What can hang from each mark:
j_190: j_467 j_488
j_517: j_677 j_810
j_260: j_661
j_677: j_517 j_841
j_661: j_841
j_745: j_841
j_467: j_260
j_341: j_841
j_85: j_770
j_770: j_85 j_341
j_841: j_85 j_341 j_488 j_661 j_745 j_810

In the rows, zero is written as 128.
Known rows, with every way that one mark hangs from another:
j_661{j_841{j_85 j_341 j_488 j_745}}: [130 151 107  70 192  86 101 115 166 115 122 110 100 113  94  90 124  49
 139  97 174 139 102  77 104 125  64 173 164 128 138 147 105 111 134 145
  96 104 170 134 207 105  89  96]
j_467{j_260}: [113 121  84  74 132 131 153  86 137 105 130 147  87 117 130 125 149 104
 151 136 121 147 115 123 165 152  93 143 104 132 164 147 104 112 130 132
 116 146 153 129 104  88 131 158]
j_661{j_841{j_85 j_488 j_745}}: [132 120  98  77 176 103 100 121 147 125 111 107 110 109  99  82 129  69
 149 114 177 159 103  86 111 124  71 157 162 116 136 151 113 111 132 136
  89 121 161 135 189 116  94  93]
j_467{j_260{j_661}}: [112 143  92  84 115 122 140  78 146 109 129 153  79 125 126 127 150 102
 142 134 128 145 100 129 180 166  89 163 110 135 145 166 100 109 138 144
 114 154 163 126  83 104 126 174]
j_745{j_841}: [152 126 115  86 146  93 125 130 129  82 134 154 109 116 105 107 145 109
 136 112 142 107 132 110 159 131  97 155  99  87 143 174 118 134 142 118
  78 156 146 134 108 103 118 132]
j_745{j_841{j_661 j_810}}: [142 135 124  63 146  60 111 135 156  79 128 159  88 104 110 117 154 100
  99 122 155  96 109  81 165 157 112 133 121 131 130 196  98 129 165 135
  93 151 159 125  91 100 110 150]
j_677{j_841{j_488 j_661}}: [129 130  91  85 137  75 102 137 172  85 131 149 103 127 100 117  99 112
 119 122 155 124 115  95 178 148  95 142 122 149 108 172  91 149 136 145
  70 147 160 121 154 121 111 134]
j_770{j_85 j_341{j_841{j_661 j_810}}}: [ 89 136 112 109 192  43 112  86 189  95 112 154  78 114 152 110 113 105
 129 108 102  88 111  58 174 167 102 135 114 156 152 158  58 111 178 116
  58 123 143 130 143 129 109 164]
j_517{j_677{j_841{j_745}} j_810}: [128 106 149  84 147  72 152 110 130 106 117 119  69 124  98 156 143  87
 129  79 134 172 117  77 185 173 103 178 106  98 139 202  72 142 141 145
  86 143 170 143  72  99 113 150]
j_745{j_841{j_341 j_488}}: [152 155 120  82 173  83 111 132 151  76 149 163 101 119  99 113 114  94
 127  92 151  98 123  97 143 109  83 168 109 115 130 148 119 132 144 141
  84 138 161 133 151  81 101 119]
j_190{j_467{j_260{j_661}} j_488}: [125  83  92  95 133 110 127  55 116 139 130 166  80 122 139 128 116 112
 189 140 140 142 113 170 180 197 125 168 135 156 126 152 142 155 113 131
  85 125 206 127 122 109 118 193]
j_745{j_841{j_661}}: [158 150 118  82 141  81 119 133 144  80 130 154 100 113 105 113 144 108
 115 118 143 103 118  98 165 153 102 146 110 118 126 191  99 133 149 136
  82 152 158 130 111 103 104 147]
j_190{j_467{j_260} j_488}: [126  68  87  89 146 117 139  61 109 136 132 163  85 115 143 127 117 115
 194 140 135 146 122 168 169 185 127 155 131 156 140 138 143 159 105 123
  90 120 199 128 139  99 121 181]
j_190{j_488}: [128  84 103  91 136  97 136 109 115 106 114 152  89 113 119 119 101 121
 146 131 135 144 114 128 161 161 123 134 130 114 149 144 140 146 129 102
  72 109 185 121 131 111 128 150]
j_841{j_661}: [137 148 118  76 113  86 137 115 150  91 106 144  83 113 119 116 144 115
 102 133 137 132 114  83 165 163 113 126 121 157 134 181  93 122 140 137
  99 114 168 127 113 121 111 164]
j_770{j_85 j_341{j_841{j_488 j_810}}}: [ 91 117 107 117 202  54 107  89 182  99 118 157  87 114 151 106  95 110
 145 104 106  96 115  62 164 135  96 141 110 146 155 130  77 111 171 112
  55 122 137 134 158 122 110 142]
j_517{j_677{j_841} j_810}: [124 114 147  96 141  72 155  95 128 100 120 125  62 126  97 151 139 106
 121  81 114 164 122  82 192 164 107 167  99  98 134 202  73 148 143 139
  76 141 166 151  69 103 118 147]
j_517{j_677{j_841{j_341}} j_810}: [121 137 153  92 151  61 156  90 140  94 126 127  54 130  93 158 136  90
 114  68 114 149 121  74 187 167 103 178 104 107 137 199  69 146 147 145
  80 129 174 151  82  94 114 146]
j_85{j_770}: [118 123 100  97 131  91 124 104 119  92 108 143  77 127 106 114 118 132
 140 120 138 160 140 124 160 122  98 148 122 133 128 139 124 122 127 103
  66 132 162 121 118 112 139 125]
j_661{j_841}: [122 110 105 102 139  97 129 110 140 110 114 112  87 115  95  85 144  95
 139 116 139 136 117 106 144 152  94 150 124 107 143 185 108 132 150 112
  84 124 148 130 136 120 116 121]
j_260{j_661{j_841{j_85 j_341}}}: [122 180 123 104 134  76 106  80 160 110 113 134  82 133  95  96 147  81
 117 103 148 122 103 101 156 159  82 180 148 115 125 196  99 116 150 142
  79 118 169 134 125 146 109 143]
j_770{j_85 j_341{j_841{j_810}}}: [ 88 118 111 112 198  50 117  81 180  97 115 154  86 116 153 108 112 108
 146 104 100  89 121  66 168 149 100 141 107 132 164 146  72 112 175 104
  57 123 135 132 140 129 118 152]
j_677{j_517{j_810} j_841{j_745}}: [163  84 138  64 147  48 125 156 145  92 160 129  90 126  83 133 140  67
 164 112 142 147 108  92 185 187  72 177 112  94 120 184 110 125 124 143
  43 161 153 110 113 146 138 117]
j_260{j_661}: [127 142 124 101 100  87 125 103 142 101 110 154  87 133 114 112 144 114
 124 119 143 137 116 111 179 153 100 168 115 113 132 185 116 117 142 131
  90 127 163 127  76 144 125 169]
j_190{j_467{j_260{j_661{j_841}}} j_488}: [122  82  88 103 138 111 122  56 119 143 131 156  77 120 129 117 119 108
 189 138 142 142 105 171 175 204 120 173 140 154 121 160 137 156 118 132
  85 128 206 124 131 108 114 182]
j_770{j_85 j_341}: [109 149 115 110 181  76 138  88 164  87 124 160 112 124 160 119  96 116
 144 101  95  95 139  64 172 151 102 153  93 130 165 129  72 120 157 119
  60 109 139 145 138 134 127 150]
j_341{j_841}: [120  82  99 105 144  87 125 100 140 108 102 134  65 117 104  91 157 114
 150 124 129 139 116 119 153 125  90 133 119 105 152 176 119 117 140  92
  77 139 142 121 136 122 114 145]
j_85{j_770{j_341{j_841{j_488}}}}: [104 143 113 122 164  74 106 100 147  89 109 149  71 123 106 103 107 116
 142 107 125 144 133 108 158 119  79 152 123 142 114 131 116 111 139  98
  55 132 165 118 149 102 125 123]
j_517{j_677{j_841{j_488 j_661}}}: [140 144 121  88 143  76 139 109 147  84 118 150  63 122 117 142 126 110
 108  94 135 143 111 101 176 143 118 138 114 120 112 181  85 139 149 131
  85 127 157 131 127 104 114 149]
j_85{j_770{j_341}}: [108 157 119 108 151  78 126 100 139  81 112 152  81 128 114 114 110 115
 132 106 120 141 149  98 163 132  90 156 116 137 125 134 113 116 137 100
  61 124 167 124 124 108 139 133]
j_260{j_661{j_841{j_745 j_810}}}: [114 123 124  87 118  70 107 117 160 114 112 128  76 121 100 102 156  77
 128 119 174 142  90  99 162 178  97 180 141 115 127 207 105 115 165 135
 104 134 165 117  86 137 113 158]

Rows:
[120 114  83 110 176  87  87  86 140 118 101 135  76 115 101  83 125 120
 150 120 143 157 110 116 134  82  71 127 153 129 125 134 125 106 121 104
  52 139 156 130 186 118 102 105] : j_341{j_841{j_85{j_770} j_488}}
[136 195 127  70 150  67 118 119 181  81 127 157  73 119 110 127 100  93
  91 106 151 119 101  62 146 131  96 145 133 195 118 142  95 114 142 169
 108  89 189 128 175  86  88 146] : j_841{j_341 j_488 j_661}
[100 128  91  76 125 107 126  91 158 118 128 134  72 117 116 119 157  77
 147 134 150 147  84 122 171 183  86 172 128 136 141 181  93 108 155 148
 123 157 167 118  90  99 119 167] : j_467{j_260{j_661{j_841{j_745 j_810}}}}
[100 158 107  76 183  56 103  79 165 103 112 117  65 114  91  96 144  71
 114  99 150 121 111  84 124 134  87 149 171 139 138 169  98 116 155 121
  75 108 166 133 160 117 117 101] : j_661{j_841{j_85{j_770} j_341 j_810}}
[ 97 137 116 112 166  63 105  97 152  89 108 149  64 118 109 106 110 112
 135 106 131 141 130  99 158 120  84 146 130 147 117 134 116 106 149  96
  58 132 166 117 138  99 129 126] : j_85{j_770{j_341{j_841{j_488 j_810}}}}
[113 118 101  77 171  60  85  96 171 117  97 141  64  99 113  91 149 103
 113 131 154 137  84  77 139 113  91 104 166 160 127 168 105 100 146 124
  80 127 162 127 165 121  89 133] : j_341{j_841{j_85 j_488 j_661 j_810}}
[112 155 135  12 160  31 126 141 202  82 112 145  61 105 120 144 156  41
  94 111 189 119  94  40 140 184 116 156 155 189 152 182  80 100 164 155
 144  92 186 107 116  94 100 186] : j_841{j_341 j_661 j_745 j_810}
[127 110  98  97 130 116 125  60 137 134 133 151  87 126 129 109 146 103
 179 129 144 140 122 142 166 164 102 179 121 159 124 165 123 136 120 146
 104 135 174 137 120 113 110 167] : j_190{j_467{j_260{j_661{j_841{j_488}}}}}
[123 139 119 114 114  89 102 106 152 113 117 134  82 127  94  91 126 101
 128 115 155 140  95 109 165 153  87 174 131 120 111 187 114 122 154 142
  85 131 166 126 115 133 106 141] : j_260{j_661{j_841{j_488}}}
[126 167 106  89 185  87 105  92 160 111 120 119  93 118  93  85 117  75
 123  98 149 127 110  83 115 114  72 154 158 133 132 149 105 117 138 138
  81 101 164 145 202 111  97  89] : j_661{j_841{j_85 j_341 j_488}}
[126 131 151  92 136  65 152  98 137  99 116 125  58 123  96 155 139 105
 106  86 116 160 111  71 198 181 110 160 106 122 123 211  60 145 147 152
  79 137 174 147  72 103 109 156] : j_517{j_677{j_841{j_661}} j_810}
[102 142 114 120 161  73 115  97 143  87 108 146  70 126 106 103 119 114
 143 107 120 140 138 106 162 129  81 150 121 134 119 143 113 111 142  90
  53 132 162 118 137 106 130 131] : j_85{j_770{j_341{j_841}}}
[114 130 122 103 119  70  99 107 162 113 117 137  74 120  99  93 135  96
 120 118 163 137  91  99 164 155  96 167 139 129 115 193 112 117 163 140
  93 130 168 125 100 131 111 142] : j_260{j_661{j_841{j_488 j_810}}}
[105 154 116 119 157  67 111  98 148  86 106 145  65 123 107 107 116 115
 131 111 121 136 132 103 165 139  84 147 126 148 113 152 104 110 145  99
  55 132 169 117 138 106 123 140] : j_85{j_770{j_341{j_841{j_661}}}}
[124  94  95  79 172  89 109 103 144 121  95 124  87 112 110  89 168  82
 161 122 157 154 109 107 126 120  76 142 149 100 162 166 113  99 125 101
  82 137 149 124 161 131 102 137] : j_341{j_841{j_85 j_745}}
[148 125 131  54 165  17 124 133 177  62 165 160  62 125  98 136 141  69
 128 102 131  92 112  93 179 170  95 152 125 114 118 176 118 126 150 123
  45 131 143 103 130 147 156 121] : j_677{j_517 j_841{j_341 j_810}}
[127 215 113  85 173  76  84  90 160  99 107 154  98 113 120 107  92 112
  99 118 144 149 111  62 140 110  76 123 166 194  94 120  95 102 123 153
  58 111 189 142 193 116  95 111] : j_841{j_85{j_770{j_341}} j_488 j_661}
[126 115 146  99 146  75 144 103 130 104 126 128  67 125  95 148 120 108
 120  79 121 169 114  78 187 150 101 165 100 111 125 187  79 146 140 149
  76 140 171 152  87  95 111 133] : j_517{j_677{j_841{j_488}} j_810}
[128  96 101  83 153  80  99 139 162 114 102 129  71 106 103  96 137  91
 144 131 169 157  85  97 140 135  83 138 142 148 129 167 108 105 139 129
  97 139 165 109 169 102  80 153] : j_341{j_841{j_488 j_661 j_745}}
[124 107  91 101 173  94  98  91 143 118 104 136  84 112 107  80 137 112
 146 122 141 149 108 105 132  87  74 123 148 118 140 143 125 108 124 110
  65 132 149 136 182 124  96 114] : j_341{j_841{j_85 j_488}}
[125 113 124  78 147  66 149  98 145  83 115 150  58 120 123 146 151 103
 115  91 133 137 124 103 178 147 129 140 111  96 137 190  95 138 158 108
  86 128 145 131  93 112 138 152] : j_517{j_677{j_841{j_810}}}
[122 106 123  25 147  58 101 162 181 106 110 146  80  92 126 126 128  74
 109 135 205 159  81  46 139 153 114 135 157 193 129 156 102 101 153 162
 137 116 183 110 127  88  89 157] : j_841{j_488 j_661 j_745 j_810}
[102 182 111  52 202  45  87  81 175  95 119 160  72 113 114 122 104  87
 102  94 168 132 115  64 119  78  87 138 180 181 132 100 117  99 133 140
  80  92 182 140 179 100 114  96] : j_841{j_85{j_770} j_341 j_488 j_810}
[106 140  90  94 120 119 130  78 148 116 128 136  77 123 113 114 151  91
 146 132 132 143  92 131 175 177  83 168 118 131 138 178  96 112 148 146
 111 156 164 123  96 102 120 161] : j_467{j_260{j_661{j_841}}}
[147 128 102  48 176 108 103 127 143 119 109 137 130 109 125 105 122  78
 148 119 187 175 115  75 110  94  75 152 161 128 151 112 125  97 105 143
 101 114 167 141 184 119  97 107] : j_841{j_85 j_488 j_745}
[136 167 131  55 162  43 114 128 174  68 136 163  78 109 106 127 149  82
  91 103 153  79 109  71 157 158 107 148 123 143 132 193  90 126 170 144
  99 134 167 126 110  90 105 154] : j_745{j_841{j_341 j_661 j_810}}
[154 181 115  74 192  83 101 111 151  84 143 161 116 118 105 108 117  87
 121  92 152  98 125  86 132  96  72 159 132 112 132 138 115 123 133 144
  71 132 162 148 174  97  98 103] : j_745{j_841{j_85 j_341 j_488}}
[160  99 137  84 141  48 130 134 141  87 160 138  81 129  83 128 136  92
 148 111 113 134 115  95 197 179  77 162 104  96 114 185 113 133 126 138
  26 158 148 119 107 152 145 109] : j_677{j_517{j_810} j_841}
[127 131 117 101 122  88 100 122 155 118 115 128  87 126  95  95 131  83
 136 117 172 151  92 105 155 160  83 187 137 119 116 187 112 115 152 145
  96 134 171 118 119 129 102 143] : j_260{j_661{j_841{j_488 j_745}}}
[141 112 117  70 161  74 103 141 147  88 139 164 105 105 110 108 129 106
 122 112 161 110 116  91 151 114 102 144 115 114 131 157 128 128 156 130
  90 154 153 132 113  89 111 120] : j_745{j_841{j_488 j_810}}
[ 98 129 106 125 192  67 123  82 169  94 116 151  92 124 149 104 105 113
 155 104  92  95 127  76 169 149  90 148  99 124 162 141  72 116 162 104
  49 123 135 136 155 133 115 152] : j_770{j_85 j_341{j_841}}
[147 195 117  86 171  72  98 107 145  81 126 155 107 114 107 109 134 104
 109 109 137 103 124  89 155 137  83 142 135 127 111 170  90 121 140 135
  54 150 169 139 142 112 106 127] : j_745{j_841{j_85{j_770{j_341}} j_661}}
[106 135 112 111 168  74 104 110 147  94 110 144  74 121 108 105 107 105
 150 107 137 151 131 104 151 125  73 160 127 140 115 130 114 107 138 101
  60 135 167 113 152  97 120 127] : j_85{j_770{j_341{j_841{j_488 j_745}}}}
[128 201 103  77 194  79  96  80 155  96 119 154  91 129 107 113  89  97
 120  92 152 141 127  87 120  73  70 153 163 164 123  92 118 106 111 142
  66  94 182 145 208 103 107  89] : j_841{j_85{j_770} j_341 j_488}
[106  95  99  81 171  64 107  83 155 115  96 138  68 106 114  89 174 101
 133 124 141 133 108  97 139 114  95 114 152 116 159 174 116 106 143  94
  76 130 142 129 135 135 115 137] : j_341{j_841{j_85 j_810}}
